Each row comes from the steps of one walk. Every step used is in the known rows, and no mark comes twice. Write the walk behind each row, first mark first.
Known rows:
V -> S -> F -> B -> J -> K -> C: [-1.77  0.52  1.29 -0.11 -0.63 -0.07  0.35 -2.06  0.11 -3.25  1.42 -0.77
  0.04 -2.23 -1.58  0.73  0.25  0.80  0.51  3.02  0.68  0.55  0.35 -1.10
  1.27  0.21  0.37]
V -> S: [-0.60  0.03  0.56 -3.96 -0.82 -2.37  1.07 -1.46 -0.73 -0.08  0.37  0.70
 -0.20  2.10  0.53 -0.62 -0.21 -1.03  1.67  0.55  1.09 -0.40  0.78  0.41
  1.90  0.61  1.06]
S -> F: [ 0.46  0.40  1.41 -0.99  0.73  0.85 -0.84 -0.07 -3.00 -2.84  1.32  0.72
  2.12 -0.65  3.65  0.52  0.05  0.86 -0.05 -1.03 -0.05 -1.96  0.99 -0.54
 -1.04  1.28 -0.42]
F -> B -> J -> K: [-0.61  0.87 -0.52  0.16  0.92 -0.58  0.16  0.01  3.86 -3.59 -2.53  0.47
 -0.57 -1.45 -1.86  0.98 -0.10 -0.18  1.26 -1.48 -1.11 -1.62 -1.21  0.17
 -0.62 -3.10  0.74]
J -> B: [ 1.00 -1.19 -1.80 -1.96  0.35 -0.87  0.31  0.39 -1.35 -1.98 -1.43  1.82
 -0.23  1.68 -0.90  0.26  0.84  0.27  2.03 -0.06  0.01 -0.92 -0.92  0.75
  0.93  4.06 -0.30]
F -> S: [-1.25  0.31 -0.37  0.38 -1.08 -2.14  0.01 -0.16 -1.05  2.80  0.56 -0.34
 -0.58  1.49  0.44 -1.67 -1.34 -0.68  0.45 -1.68 -0.36  0.87  0.08  0.20
 -1.09  2.09  0.68]
S -> F -> B -> J: [ 0.62  0.07 -0.58 -0.65 -0.01  0.13  1.33  1.20  0.25 -4.16 -1.96  1.12
  0.97 -1.95  0.04  0.15  0.81  0.97 -0.19 -1.47  0.46 -1.35 -1.25 -0.46
 -1.30 -1.62  1.07]
J -> K -> C -> B -> F: [ 0.48 -0.82  1.80  0.86 -1.71  1.49 -1.24  0.54 -0.71  2.68 -0.79  1.00
  0.04 -1.00 -0.74 -0.27  1.00 -0.11 -1.75  0.09  0.11 -0.28  0.70  1.14
  0.13 -1.90 -0.77]
B -> J -> K -> F -> S -> V: [-0.45  0.29  0.34 -0.85  0.39  0.16  0.19 -1.44 -2.17 -2.67 -0.40 -1.90
  1.01  2.72  0.01 -1.15 -1.07 -1.14  1.56 -0.29 -0.85  1.16  0.73  1.23
 -0.64 -2.94  1.27]
C -> B -> J -> K -> F -> S: [-0.28  0.73  0.50  0.81 -1.61 -1.44 -1.18 -0.17 -0.01 -2.65 -0.22 -0.07
 -0.06  0.57 -0.84 -1.63 -1.46 -0.54 -0.82 -1.21 -0.64  1.03  0.68  0.47
 -0.32 -0.18  0.47]
J -> B -> C -> K -> F -> S -> W -> P: [ 0.71  0.01 -1.57  1.35  1.99  0.59 -1.62 -0.73  0.31 -0.49  1.34  0.11
 -0.37  0.90  4.18  1.62 -1.29 -0.48 -2.23  0.41 -0.76  1.62  0.72 -0.87
  0.02 -1.48 -2.71]
S -> V: [-0.26 -0.53  0.53 -2.40  1.57  0.96  1.01 -1.31 -2.73 -0.39 -0.92 -1.05
  0.72  3.20  0.24  0.04  0.46 -0.81  2.83 -0.18 -0.42 -0.32 -0.07  1.09
 -0.83 -1.51  1.03]
S -> F -> B -> C: [ 1.19 -0.64  1.36  0.44  1.95  1.47  0.33  2.13  1.03  1.76  0.54 -0.81
  1.51 -3.30  0.37  1.95  0.98  1.75 -1.91 -0.83  0.26 -0.26 -0.21 -0.04
  1.81 -1.02  0.22]
W -> P: [-0.44 -0.32 -0.46 -0.12  0.33 -0.20 -0.17 -0.54  1.06  0.62 -0.32  0.23
 -0.79 -0.29  5.71  0.83 -0.34 -0.91 -0.61 -2.09 -2.20 -0.22  0.25  0.02
 -0.40 -1.03 -1.68]
K -> C: [-1.76 -0.08  1.43  0.15 -1.24  0.12  0.50 -1.97 -1.92  0.23  2.52 -0.32
 -0.48 -0.49 -0.69  0.22  0.76  0.64  0.97  1.55  0.77  0.51  0.17 -0.92
  0.61  4.16  0.30]
K -> J -> B -> C: [ 0.58 -0.30 -0.57  0.98  0.64  0.06  1.70  1.62  2.81  1.77 -0.06 -0.27
  0.79 -0.55 -1.86 -0.12  1.17  0.64  1.85 -0.22  1.06 -0.02 -0.68 -0.03
  4.04  1.85 -1.43]
J -> K -> C -> B -> F -> S: [-0.72 -0.17  0.71  1.89 -2.06 -0.59 -1.25  0.50 -0.98  4.54 -0.13 -0.24
 -0.30 -0.02 -0.85 -1.80 -0.97 -0.63 -1.76 -0.31 -0.19  1.70  0.91  0.87
 -0.58 -0.83 -0.23]
W -> S -> F -> B -> J: [ 0.48  0.09 -0.52 -0.64  0.09 -0.45  1.52  1.26 -0.02 -3.45 -1.83  0.68
 -0.34 -1.57  0.25 -0.37  0.06  0.65 -0.12 -2.15  0.16 -0.55 -0.94 -0.67
 -0.71 -1.62  1.10]
J -> K -> F -> S -> W -> P: [-0.04  0.72  0.24  0.83  1.94  0.26 -2.07 -1.47 -0.36 -1.70  0.92  0.34
 -0.12  1.17  4.49  1.56 -1.79 -0.78 -1.70 -1.27 -1.39  0.94  0.87 -0.83
 -0.90 -2.38 -1.74]
B -> C: [ 0.05  0.01  0.32  1.27  1.22  0.39  0.92  0.67  2.90  1.86  0.84 -1.04
  0.31 -0.96  0.38  0.82  0.75  0.19  0.80 -1.82  0.36 -0.53  0.04  0.27
  2.75 -0.41 -1.05]
C -> K -> J -> B: [ 0.48 -0.41 -2.49 -0.61 -0.96 -1.02  0.88  0.99  0.55  0.79 -1.18  1.56
 -0.42  1.23 -2.46 -1.14  0.81  0.17  2.49  2.05  0.62 -0.68 -1.29 -0.41
  0.60  5.21 -0.68]
F -> B: [ 0.83 -0.96  1.08 -2.05  0.53 -0.04  0.18  1.71 -1.48  2.01 -1.53  1.23
 -0.48 -1.09 -1.13  1.43  0.97  1.08 -1.41 -0.97 -0.70 -0.71 -1.70  0.41
 -1.62  1.43  2.66]

Which walk is each row?
[-0.53 -0.33  0.38 -0.54  0.21  0.60  0.26 -0.68 -3.49  3.00 -0.32 -1.56
  0.95  2.97  1.18 -1.35 -0.69 -1.29  0.84 -0.79 -0.67  1.15  0.88  1.73
 -1.08 -2.84  1.16]  B -> F -> S -> V
[ 1.40 -0.78  0.84 -1.51 -0.45  0.84 -1.27  1.49 -1.39 -0.32  0.09  0.97
 -0.46 -1.65 -0.15  1.67  0.79  1.11 -3.39  0.34 -1.10 -0.41 -0.68  0.37
 -1.70  2.08  2.73]  C -> K -> F -> B
[ 0.47  0.01 -0.51 -1.62 -0.32 -0.42  1.60  0.88 -0.07 -4.13 -1.79  1.15
  0.95 -1.57 -0.06 -0.10  0.76  0.66 -0.12 -0.68  0.91 -1.02 -0.85 -0.38
 -0.46 -2.00  1.39]  V -> S -> F -> B -> J
[ 0.25  1.30  1.26  0.07 -0.73  0.09 -1.31 -0.85  1.22 -7.93  0.38  0.45
  0.53 -0.55  0.93  0.55 -0.48 -0.29  0.11 -2.35 -1.15 -1.54  0.86  0.44
  0.73 -0.57  0.60]  B -> J -> K -> F
[-1.67  0.58  1.19  0.91 -0.33  0.56  0.03 -1.58  0.27 -3.22  1.31 -0.77
  0.10 -2.69 -1.42  0.98  0.40  1.08  0.42  2.15  0.20  0.20 -0.06 -1.13
  0.40  0.53  0.19]  S -> F -> B -> J -> K -> C
[ 0.74  0.81  1.43 -0.31 -0.87  0.36 -1.28 -0.56  1.12 -7.77 -0.64  0.81
  0.45 -0.57 -0.50  0.37 -0.01 -0.16 -0.23 -1.49 -0.80 -1.15  0.58  0.55
  0.57 -1.03  0.20]  C -> B -> J -> K -> F
[ 0.43 -0.51 -3.70  1.29  0.83  0.21 -0.11  0.38  3.98  2.13  0.64 -0.72
 -1.50 -0.53 -0.02  1.00  0.60  0.01  0.45  2.18  0.07 -0.58 -0.27  0.04
  0.93  1.50 -2.06]  J -> B -> C -> K
[-0.30  0.14 -1.52  2.04 -2.43 -1.22 -0.68  1.33 -0.65  5.46  0.32  0.16
 -0.22  0.79  0.49 -2.43 -1.25 -0.59 -0.85 -0.47 -0.29  1.12  0.55  0.73
 -0.43  1.56 -0.03]  C -> K -> J -> B -> F -> S
[-0.41 -0.26  0.65 -2.42  1.85 -0.22  1.43 -1.41 -3.26  1.04 -0.43 -1.97
 -1.89  3.83  0.74 -1.25 -1.23 -1.43  2.83 -1.65 -1.08  1.37  0.67  0.66
  0.31 -1.46  1.02]  W -> S -> V
[-0.17 -0.10 -0.12 -0.33  0.61  0.86 -0.01 -1.05 -1.98  0.49  0.98 -2.59
  0.71  2.39  0.58 -0.78 -0.77 -0.87  0.46  0.87 -0.53  1.71  1.14  1.14
 -0.17 -1.74  0.72]  B -> C -> K -> F -> S -> V
[-0.11 -1.15  1.61 -0.69 -0.55  0.30 -0.29 -0.88 -0.20 -0.42 -1.54  0.62
 -0.94 -0.29 -4.68  0.00  1.39  0.37  0.35  3.13  0.75  0.48 -0.72 -0.19
 -0.09  0.74 -1.17]  J -> K -> C -> B
[ 0.77  0.37  0.91  0.37  1.53  0.48 -1.60 -0.52 -3.33  1.41  0.18  1.80
  0.54  3.28 -1.28  0.26 -0.95 -0.28 -0.98 -0.58  1.86  0.54  0.18 -0.59
 -1.87 -1.12 -0.52]  C -> B -> F -> S -> W
[-0.03 -0.20 -0.93  1.18 -1.70 -1.27 -0.86  1.17 -1.84  3.93  0.07  0.38
  0.07  1.10  1.13 -1.81 -1.19 -0.57 -1.03 -1.89 -0.51  1.02  0.67  1.33
 -0.16  1.05  0.23]  J -> B -> F -> S
[ 1.18 -0.24  1.75  0.61  1.42  1.25 -0.30  1.81  2.43  0.28  0.46 -0.88
  0.70 -3.00 -0.82  2.16  0.81  1.27 -2.07 -1.21 -0.55 -0.06 -0.19  0.60
  2.56 -1.28  0.82]  J -> K -> F -> B -> C
[ 0.15 -0.13 -1.10 -0.59 -0.45 -0.54  1.85  1.08  1.51 -2.75 -2.78  1.21
 -0.27 -1.12 -1.33  0.01  0.94  0.37  0.49 -1.84  0.32 -1.15 -1.93 -0.09
 -1.14 -1.34  1.54]  F -> B -> J
[-0.38  0.79  0.08  0.60 -1.07 -0.20  1.33  1.29  2.58  4.55  1.06 -0.52
  0.45 -1.46 -1.21 -1.05  0.51  0.45  0.41  2.59  1.34 -0.26 -0.24 -1.56
  1.02  1.69 -0.09]  V -> S -> F -> B -> C -> K -> J
[ 0.63 -0.37 -2.02  1.22  1.16  1.11 -0.56  1.07  3.00  3.07  1.15 -1.20
 -0.69 -2.53  0.74  1.82  0.58  0.70 -1.76  2.09 -0.29 -0.60 -0.17 -0.42
 -0.44  0.01 -0.85]  S -> F -> B -> C -> K
[-1.14  1.04 -0.67  1.01 -1.87 -0.68  1.14  0.43  2.28  4.09  0.38  0.34
 -0.82  0.36 -1.09 -1.79  0.31 -0.40  2.10  1.21  0.57 -0.98 -0.77 -1.47
 -0.92  3.58 -0.15]  C -> K -> J
[ 0.25 -0.57 -0.89 -0.61  0.74  0.67  0.02 -0.82 -2.37 -0.07  0.55 -2.21
  0.74  2.65 -0.16 -0.85 -0.61 -0.63  0.62  1.58 -0.57  1.78  0.86  1.32
  0.33 -1.00  0.57]  J -> B -> C -> K -> F -> S -> V
[ 0.30 -1.68  1.52 -1.20 -1.19  0.36  0.30 -0.40 -1.68  0.46 -1.16  1.11
 -0.77  0.11 -4.03 -0.62  1.89  0.52  0.10  2.91  1.37  0.67 -0.80 -0.28
 -0.24  2.12 -0.88]  K -> C -> B
[ 0.21  0.86  0.76  0.67  1.57  0.29 -1.60 -0.90 -3.32  1.33  1.21  1.42
  0.62  3.27  0.19  0.50 -1.37 -0.34 -0.74 -1.38  1.55  0.25  0.35 -0.64
 -1.73 -0.62 -0.09]  B -> F -> S -> W
[-0.21 -0.57 -0.86 -0.13 -1.59 -0.26  2.00 -0.50  1.23 -3.79 -2.47  1.20
 -0.59 -0.30 -3.42 -1.33  1.57  0.07  1.58  0.86  1.90 -0.22 -1.31 -0.57
 -0.10 -0.93 -0.98]  K -> C -> B -> J
[-0.31  0.85 -0.01  1.68 -0.80  0.44  1.08  1.71  2.71  4.61  0.91 -0.45
  0.39 -1.88 -1.05 -0.89  0.56  0.70  0.26  1.72  0.84 -0.54 -0.62 -1.59
  0.19  2.05 -0.31]  S -> F -> B -> C -> K -> J
[-0.71  1.24  0.34  1.03 -1.53 -1.62 -1.11 -0.42  0.18 -2.65  0.83 -0.53
  0.01  0.42  0.48 -1.25 -1.89 -0.63 -0.49 -1.99 -0.94  0.85  0.98  0.41
 -0.27  0.31  0.88]  B -> J -> K -> F -> S
[-0.17  0.02  0.42  1.58  1.42  0.83 -1.93 -1.24 -0.46  1.12  0.40  0.31
 -0.36  0.59  2.81  1.18 -1.19 -0.67 -2.36  0.45 -0.68  1.72  0.79 -0.82
 -0.88 -3.36 -2.53]  J -> K -> C -> B -> F -> S -> W -> P
[ 0.32 -0.41 -2.39  1.31  0.93  0.60 -0.13  0.93  3.91  4.07  0.62 -1.01
 -1.59 -1.97 -0.06  1.59  0.82  0.34 -1.28  1.89 -0.34 -0.40 -0.65 -0.18
 -0.32  0.12 -0.55]  F -> B -> C -> K
[-0.22  0.10 -2.80  1.74  0.66  0.36 -0.12  0.00  4.46  3.13  1.34 -1.22
 -1.57 -1.00  0.82  0.99  0.35 -0.30  0.20  1.34 -0.16 -0.74  0.00 -0.26
  0.28  0.42 -1.63]  B -> C -> K
[ 0.33  0.38  1.64 -3.02  0.21 -0.44 -0.35 -0.87 -3.21 -2.99  1.63  0.48
  2.21  0.29  3.48 -0.04 -0.37  0.31  0.21  0.70  0.91 -1.16  1.71 -0.39
  0.69  0.48  0.05]  V -> S -> F
